Each row was made from one small tree. Brackets hold a mark, then the marks that hang from it, in the order of their numbers. Every link used is in the known rows. Write each row's tree.
Known rows
[k_608 k_60 k_770 k_847]: -0.321 -0.457 1.076 -2.253 1.887 -3.016 -0.921 -1.100 -0.294 -0.586
 1.756 0.606 0.805 -0.840 0.892 3.508 -0.985 0.128 3.620 1.055 1.263
 -0.973 0.972
[k_576 k_608 k_889]: -1.489 1.769 4.128 4.135 0.195 -1.034 3.183 0.243 -2.541 -0.606 4.305
 4.249 1.507 2.364 -3.245 -1.894 2.140 2.384 -2.410 2.113 -0.586 -2.237
 -1.373
[k_518 [k_152 [k_608 k_60 k_770]] k_847]: 3.919 0.134 0.101 1.294 -2.980 -0.117 -2.203 3.555 0.114 -1.944 0.338
 -0.218 -0.421 -0.341 2.766 1.066 0.091 0.251 0.696 -3.578 -1.036 -0.941
 0.165
[k_576 k_608]: -1.547 2.409 2.814 2.562 -1.153 -0.433 2.115 0.856 -2.337 -1.320 3.429
 1.470 2.532 1.422 -3.426 -2.305 2.675 2.411 -2.274 2.243 -0.160 -0.163
 -2.415
[k_933 [k_60 [k_608 [k_847 k_518]]]]: -2.366 3.132 -1.028 0.526 -0.527 1.526 1.572 3.763 2.130 0.181 1.131
 1.073 2.470 2.459 2.340 1.588 -0.533 1.527 -0.630 3.410 0.243 0.365
 2.389
[k_618 k_770]: -0.232 1.517 -0.206 1.227 -1.577 -0.553 1.622 2.096 -2.596 -0.694 3.598
 -1.477 2.128 1.548 -0.273 -4.596 -1.676 2.180 -2.598 4.543 1.438 -1.641
 -2.581
[k_779 [k_608 [k_60 k_933] k_152 k_847]]: 2.529 -1.373 1.618 1.492 2.464 -0.043 -0.678 -2.335 -0.002 0.890 -0.912
 -3.931 1.611 -1.110 -2.443 -0.220 2.589 -0.774 3.893 -1.527 -3.303
 -3.346 1.226
[k_847 k_518 k_608]: -4.436 3.346 3.502 -0.319 1.135 1.428 3.622 3.502 1.267 -3.119 4.293
 1.660 1.433 1.450 -2.620 -2.153 0.056 1.652 -3.212 3.187 -1.496 2.023
 -1.034
[k_60 [k_608 [k_152 k_518] k_770] k_933]: -2.146 -2.261 -5.028 0.744 -3.137 0.330 -2.765 -2.899 -0.030 -1.636
 -5.071 1.418 -1.674 1.427 -0.436 -7.035 -2.225 -0.189 -1.336 -0.172
 -0.508 -1.424 1.039
[k_779 [k_608 [k_60 k_933] k_770 [k_847 [k_518 k_152]]]]: 2.563 1.260 2.007 -1.458 3.525 -0.755 -0.533 -0.228 4.046 0.466 -1.176
 1.936 1.242 0.453 3.504 3.121 0.163 -0.441 3.649 -0.923 -0.792 -1.845
 -1.495
[k_152 [k_518 k_847] [k_608 [k_60 k_933] [k_770 k_618]]]: 2.663 -5.187 -1.797 3.110 -5.575 -0.638 0.511 -1.644 -0.040 0.051 -0.508
 3.206 -4.523 3.316 3.160 -1.802 -0.800 -0.959 -3.736 -3.460 -1.012
 -0.466 1.746
[k_608 [k_152 k_518] k_770 k_779 k_847]: -1.613 0.014 -3.976 -3.111 1.359 0.358 -2.334 -3.014 1.531 1.252 -1.541
 -2.305 -2.792 -2.490 0.377 0.468 -0.807 -2.083 1.856 1.561 2.431 0.877
 0.084
[k_152 k_518 [k_608 [k_60 k_933] [k_770 k_618] k_847]]: 1.866 -5.662 -2.457 1.704 -2.640 -1.479 1.528 -4.073 0.542 2.192 -1.583
 2.604 -3.482 3.584 3.338 0.406 -0.709 -0.869 -0.514 -2.091 0.839 -0.961
 2.451
[k_608 [k_770 k_618] k_779 k_847]: 0.921 -1.680 1.521 -2.184 1.947 -1.050 2.332 -2.904 -0.171 3.864 0.675
 1.272 -1.442 -0.472 2.611 5.366 0.037 -1.245 -0.326 0.661 3.975 3.046
 -1.876
[k_779 [k_608 [k_60 k_933] [k_152 k_518] k_847]]: 1.043 -1.986 -1.991 2.525 0.885 0.394 -1.259 -3.318 0.550 0.215 -2.249
 -3.779 0.151 -0.003 -1.663 -3.201 1.904 -1.072 2.945 -0.746 -2.813
 -3.296 2.534
[k_608 k_152 [k_770 k_618] k_779 [k_847 k_518]]: 0.358 -0.648 -0.305 -5.665 4.344 -0.050 1.470 -1.526 0.274 4.553 -0.775
 0.809 -2.292 -2.711 2.114 7.256 -2.383 -2.714 0.054 0.769 0.733 3.478
 -1.380
[k_608 k_779]: -1.966 -0.078 2.091 0.668 -0.260 1.700 1.239 -0.558 -0.497 1.941 1.868
 -2.898 1.091 -0.480 -2.238 -2.377 0.854 1.661 -1.969 1.599 0.899 0.494
 -1.588
[k_576 k_889]: -1.887 -0.198 4.522 3.332 0.227 0.751 2.457 0.663 -1.394 -0.141 3.838
 1.381 1.541 1.283 -0.946 -3.241 -0.973 2.413 -2.170 2.150 -1.092 -2.222
 -0.748
[k_608 [k_60 k_933] [k_770 k_618] k_847]: 2.390 -5.022 3.101 -0.855 0.022 -3.338 1.872 -4.247 -1.279 2.488 -0.717
 2.482 -0.467 0.435 3.351 4.428 -1.222 -0.756 0.754 -1.117 1.063 0.100
 -1.268
[k_933 k_60]: -0.834 1.756 2.489 2.434 -1.579 0.048 1.385 2.638 -1.434 -1.510 3.300
 -3.161 2.876 0.093 -1.161 -1.488 -1.923 1.947 -1.125 2.095 -1.379
 -0.388 -0.904
[k_518 k_152 [k_847 [k_608 k_60 k_779]]]: 2.092 0.267 2.762 1.279 -1.731 0.402 0.243 1.876 -0.639 -1.205 0.329
 -3.182 0.912 -2.133 -0.888 1.261 4.192 -0.571 -0.701 -2.547 0.147 2.276
 -1.062
[k_60 [k_608 k_152 k_770 k_779 k_847] k_933]: 0.076 -1.739 -2.332 -1.919 0.028 0.511 -2.128 -3.952 2.251 2.896 -5.059
 0.118 -2.009 -0.787 0.225 0.715 1.202 -2.063 1.179 -0.704 2.390 -0.578
 0.089
[k_608 k_60 [k_770 k_618] k_779 [k_847 [k_518 k_152]]]: 2.792 -2.194 0.280 -4.513 3.485 -1.667 1.531 -1.523 -0.572 5.110 -2.111
 1.216 -0.010 -1.974 5.027 8.848 -2.006 -1.195 1.560 -1.347 1.906 3.134
 -1.461
[k_518 [k_152 k_608] k_847]: 2.826 1.428 2.288 4.483 -5.243 4.548 0.136 5.581 0.854 -1.029 1.514
 -1.980 1.339 0.719 3.041 -2.304 2.362 1.556 -3.366 -0.944 -0.844 -0.138
 -2.491
[k_847 [k_518 k_152] [k_608 k_770]]: -1.566 4.086 2.733 -2.433 1.681 0.081 1.408 3.612 1.901 -4.036 1.379
 3.128 1.069 0.003 0.973 0.614 -1.703 0.633 -1.086 1.348 -0.194 2.727
 -3.528
[k_933 [k_60 [k_608 k_770]]]: -1.275 1.792 -2.131 0.959 -1.296 -1.750 -0.967 1.565 -0.779 -2.629 0.171
 1.402 1.308 1.871 -0.340 -1.256 -2.669 1.212 0.164 0.414 0.399 -0.296
 2.094

Write each row's tree
-1.617 3.403 1.707 -3.568 2.617 0.364 1.168 1.838 2.831 -1.146 0.343
 1.611 -0.413 -0.991 -0.032 1.678 -0.626 -0.195 -0.836 0.444 1.444 3.651
 -3.155 : [k_847 [k_518 k_152] [k_608 k_770 k_779]]
-1.987 0.535 1.640 -1.361 2.073 -3.886 0.536 0.038 -1.444 -4.572 2.643
 1.347 0.154 0.036 -3.861 0.047 -0.656 0.351 1.552 -0.701 -0.704 0.642
 1.399 : [k_847 [k_608 k_60 k_770]]
-0.235 -2.619 -2.633 -0.706 -0.203 -1.134 -0.108 -1.959 -4.021 -0.690
 -1.534 0.300 -1.543 -1.065 0.483 -1.655 -4.428 -0.892 -1.598 0.045
 -1.185 2.069 -0.489 : [k_608 [k_152 k_518] [k_770 k_618]]
-0.170 0.089 0.645 -1.349 1.580 1.881 -0.135 -1.064 -0.082 3.052 -0.301
 -5.135 0.427 -3.401 -1.170 1.745 1.509 -0.993 1.182 1.493 0.784 0.619
 -1.073 : [k_608 k_152 k_779 k_847]
-1.593 0.515 -5.701 0.594 -3.485 1.199 -3.873 1.057 -0.307 -3.765 -2.565
 1.622 -2.062 0.020 1.065 -4.558 -0.814 -1.013 -1.680 0.266 -0.390 0.220
 2.180 : [k_60 [k_608 [k_152 [k_518 k_847]] k_770]]
-1.928 1.001 -1.185 -0.417 -0.066 -0.348 -0.824 -0.172 1.284 -1.046
 -0.244 3.515 0.758 2.028 1.918 0.213 0.675 0.928 0.947 1.967 3.054
 -0.075 1.383 : [k_60 [k_608 k_770 k_847]]
0.569 -2.082 -0.342 -1.888 2.312 -0.512 -1.021 -2.026 -1.918 3.420
 -0.985 -6.097 0.885 -3.983 -2.405 3.302 1.082 -1.084 3.581 -0.534
 -0.495 -0.547 1.545 : [k_608 k_60 k_152 k_779 k_847]
4.464 -2.508 2.943 4.693 -6.556 2.453 -0.301 2.578 0.476 0.371 -0.924
 -2.287 0.647 0.711 2.561 -2.186 2.271 1.000 -2.058 -3.447 -2.310 -2.357
 -1.582 : [k_518 [k_152 [k_608 [k_60 k_933]]] k_847]
3.044 -0.373 -0.332 -0.066 -0.016 -1.183 -1.294 1.322 0.628 0.210 -0.553
 -0.679 0.681 0.141 2.755 3.251 0.059 0.428 3.813 -2.242 0.958 -1.492
 0.750 : [k_518 [k_152 [k_608 k_60 k_770 k_847]]]
-0.201 2.510 0.977 -2.507 0.832 -0.127 -1.200 0.894 1.237 -3.119 1.412
 -1.089 -3.250 -3.249 -2.983 1.458 1.731 -3.179 -0.559 -0.849 0.215
 2.960 -1.032 : [k_518 [k_847 [k_608 k_152 k_770 k_779]]]
0.509 -3.145 -3.647 -1.309 1.339 -1.017 -0.200 -3.003 -3.920 2.821
 -4.464 0.567 -1.321 -0.733 -1.335 0.731 -1.577 -1.311 -0.772 -2.862
 0.338 2.500 1.320 : [k_60 [k_608 k_152 [k_770 k_618] k_779]]
-2.238 1.502 -0.214 -4.792 4.369 -3.118 -0.343 1.277 -0.875 -4.099 1.121
 0.839 -0.494 -2.181 -4.258 1.948 -3.045 -1.182 2.103 -0.468 -3.846
 1.126 2.038 : [k_847 k_518 [k_608 k_60 k_152 k_770]]
-3.538 1.993 -2.605 -3.660 2.276 0.969 -0.138 -0.365 4.054 2.344 -0.630
 3.899 -1.167 1.540 2.050 2.562 0.349 -0.003 0.197 2.301 3.484 1.269
 1.523 : [k_60 [k_608 k_770 k_779 [k_847 k_518]]]
-0.425 1.239 2.587 2.870 1.219 -1.037 1.550 0.158 -3.987 -0.559 2.283
 1.862 1.163 -0.325 -4.664 -1.321 1.200 0.748 -0.919 0.693 -2.553 -2.228
 -0.938 : [k_576 [k_608 k_152] k_889]
0.048 1.049 0.192 0.203 4.150 -2.944 -1.134 -0.546 -0.906 -2.649 2.450
 0.347 1.181 0.637 -3.457 -1.162 -0.555 0.892 3.576 -1.337 -2.084 -2.142
 2.454 : [k_779 [k_608 k_60 k_770]]
-1.166 -1.925 0.207 1.994 -2.604 2.821 1.104 -3.059 2.617 4.227 -2.722
 -0.249 0.383 2.257 0.906 -1.844 4.160 0.681 -1.607 1.043 3.431 -0.635
 -0.230 : [k_60 [k_608 k_779 k_847] k_933]
-0.985 0.776 -3.658 1.268 -3.738 2.459 -1.399 0.900 3.782 -0.543 1.755
 0.662 -5.252 1.958 1.013 -3.357 1.047 -0.624 -2.907 -0.221 2.184 0.327
 1.368 : [k_152 [k_518 k_847] [k_608 k_770 k_779]]
-0.314 0.809 -2.497 2.216 -1.617 0.255 -0.909 2.228 -3.254 -1.399 -1.670
 -3.622 2.821 -0.371 -2.715 -2.495 -1.805 0.662 -0.122 -0.225 -2.852
 -0.553 2.454 : [k_933 [k_60 [k_608 k_152]]]
-1.548 -0.841 -1.468 -1.580 -0.246 3.524 0.249 -1.618 3.273 4.712 -4.077
 -0.651 -0.489 0.005 0.467 0.049 1.614 -0.758 -1.311 1.250 0.167 -0.179
 0.248 : [k_60 [k_608 k_152 k_779 [k_847 k_518]] k_933]
1.023 -0.040 -0.176 1.442 3.613 -0.920 -1.277 0.106 -3.634 -1.363 0.749
 -4.708 2.784 -1.737 -5.765 -2.385 0.494 0.378 3.291 -2.010 -5.275
 -2.586 2.748 : [k_779 [k_608 k_60 k_152]]
1.661 1.271 0.519 1.260 -1.481 1.167 -0.716 2.716 0.433 -1.313 0.102
 -0.080 0.626 0.919 1.813 -1.784 -1.335 1.614 -0.119 -1.323 0.214 -0.638
 -2.031 : [k_518 [k_152 [k_608 k_770]]]
3.005 2.074 1.425 1.860 -3.655 2.337 -1.339 4.746 1.945 -2.451 1.156
 0.772 -0.702 0.346 3.896 -0.499 0.644 0.373 -1.726 -1.436 0.318 -0.036
 -2.604 : [k_518 [k_152 [k_608 k_770]] k_847]
-0.822 0.047 -3.979 -2.732 1.877 0.080 -2.475 -2.084 0.590 1.823 -3.473
 -0.553 -1.064 -1.409 -0.495 1.947 0.855 -1.632 2.461 -0.183 2.513 0.486
 1.785 : [k_60 [k_608 k_152 k_770 k_779 k_847]]
